Each row comes from the steps of one walk. Every step used is in the known rows, and no mark comes twice. Write the walk behind each row, first mark first.
Known rows:
a > d > q: [ -8  -1   1  13  16   3   3   7 -23  15 -18   1  -9  -5  -5  -1   6  -3
  10  32]
d > t: [ -5 -14  -8 -17  24  -5  -4   3   4  -1 -21   6   7  22   7 -12 -14   3
   5 -15]
q > j: [ -2 -16 -15  -8  11  -5  11 -18  -9   4  24   2  -1   8  19   1  27  -2
  -7   9]
a > d > q > j: [-15  -8 -10  15   9   3   0 -12 -28  20  13   1 -12  -7  12  -6  28  -8
   5  35]
h > b: [  5 -25 -10 -19  16 -18  15   8  -8  -5  18  -1   2  13 -11  22  -1  14
  -5  -2]
t > b > a: [ 16   0   0   4 -15   0  15   0  10  -2   1   6   3   1  -9  -4   0  -3
 -14  -1]
b > a > d: [  4 -19  19  -3   1  16  24  -6  -6  16  -9  -2   6  11 -10  18  -8   9
  -3  19]
b > l: [  5 -10   0  -5   2  20  24  -3  22  -8   7   0  -9  19  10   7 -12   1
   2   7]
h > d > q > t: [ -6   8   4  -3  10   1  10  -7  10   2  19  -5   1  -9 -21  16  -7  15
   8   4]
a > d > t: [-12 -15  12 -13  22   1  -6   5 -10  20 -40   1   8  23  15  -5  -5   7
  12   2]
q > t > b > d: [  5  14   3   1   5  -2  -3   6   0 -34  24  -6   4  10   1  16  16 -15
   6  -9]
a > d > q > t: [-12   1  10  11  11   9   3   7   5   5  -1  -6  -2  -1  -5  19  21  -1
  13  19]
h > b > a > d > t: [ -3 -35   6  -8   0   3   6   1  -1  13  -7  -3   8  13 -14  20 -32  18
   3 -11]
t > b: [ 11   5   0  -5   4 -17   3  12  -4   2 -13   5  -3   7  11 -12  28  -6
  -5   1]
t > b > d: [  8   9  -5   6  10  -9  -3   7 -26 -25   3  -2  -6   9   1  -4  -1 -21
   4   3]
a > d > t > b > h: [ -9  -3  18 -10 -18  -5 -36   9   3  29 -51   4  16  -4  29 -20   2   7
  -7 -13]
d > t > b: [  2   3  -6  -5   7 -15 -16  13   6   5 -30   9   2  13  15 -29   5  -3
   3 -20]
a > d: [ -3 -12  17  -9  19   0  11   5 -17  23 -19  -5   2  16   9  11  14   5
   5  25]
h > d > t > b > l: [ -1   6  12 -12  -8   7  -7  -4  18  17 -25   2  -7   9  15 -28 -31   8
   9 -25]
t > b > d > q > j: [ -1  14 -35  30  -1  -7 -13 -11 -33 -23  36   3 -22 -15   7 -22  12 -33
   3  10]

Write each row's walk:
[  3  11   4  26 -17   7   4   2 -10  13  -7   2 -11 -17 -15 -12   2  -9
   0  18]
t > b > a > d > q
[ -8  -2 -15   1   7  -4   3 -25 -22  18  30   1 -12 -16  -5 -13   0   6
  -3  16]
h > d > q > j
[  1  14   3  -1 -22 -12 -19  -4  -3  21 -13   1  -2 -35  -5 -23 -15  10
 -17  -2]
t > b > h > d > q
[  2   3  -3   0  -9  10  -6   5  28  -4 -20   8  -5  16  26 -27 -13  -6
   6 -23]
d > t > b > l
[  3  20 -24  25   6  -7 -11   6 -31 -31   5   2 -19 -10 -10 -17  -9 -30
   8  10]
t > b > d > q
[  8   0  21   6 -14   6  12   5  -6  21 -16   0   1   1  -2   1  10   0
  -7  14]
t > b > a > d
[  0  21  -6  15  -3  -4  -1  11  19 -13   7   2  -6 -11  -3  -5  33  -8
   6  -5]
d > q > t > b
[ -1  -1   0 -13 -13 -11 -32   4  18   6 -33   8  16  -2  22 -26  -8   4
 -14 -30]
d > t > b > h
[  7   4   4 -11 -19 -11  -9   5  12   6 -12   4  10  -9  15  -7  12   3
 -23  -9]
t > b > h
[  4   7  12 -13 -25  -1 -12   5  37  -4   5  -2  21  -8  13  16  28  10
 -14 -23]
q > t > b > h
[  6   3  30   2 -19  16  15   3  20  12   5  -4  10   3  -5  23  21   5
  -1   2]
q > t > b > a > d
[ -3  -3  11  18  -5  26  19  -5  15   1  13  -4   2  -6 -26  25  -1   3
   7  16]
b > a > d > q > t
[  4 -19 -17  -8  22 -12   8   4 -33 -35  29  -9  -4  14 -17  32 -24  -3
   7   3]
h > b > d
[ -3   5  -7  -3  16  -5  10  -5 -14  12  -2   1  -8 -10 -19  -8 -16   9
   4  15]
h > d > q
[  6   1  10 -14 -14   0   0 -13   6  19 -18   5   6   1 -14 -23 -37  15
  -4 -25]
h > d > t > b > a
[ -8   5   8 -10 -10   7  -3 -12  19   5  16  -7  13 -25 -15  17 -18  24
  -8  -7]
b > h > d > q > t
[  7  11  13   1 -15  17  14   3  44 -13  14  -3  -2  10  19  11  21   2
   2 -13]
q > t > b > l
[  2   9  25 -24 -25  -5 -13  -5  25  17   7  -7  21 -17   3  11  10  26
 -14 -21]
q > t > b > h > d
[  0  18  -4   9 -26  -1 -19   8  30 -12   9   2   8 -27   1   1  19   2
 -13 -12]
d > q > t > b > h
[ -5   8 -16  17  20  12   3  -1  -3 -45  34  -6  -4  -1 -20  25 -11 -17
  15   4]
b > d > q > t
[ -6 -13 -43  17   9  -8   2 -12 -42 -32  61  -5 -20 -12 -14  13  -9 -15
   6  10]
h > b > d > q > j
[ -3 -10 -14  -7  28   2 -13   0 -18 -27 -10  -1   4  25   0  -2 -40 -15
  16 -11]
b > d > t
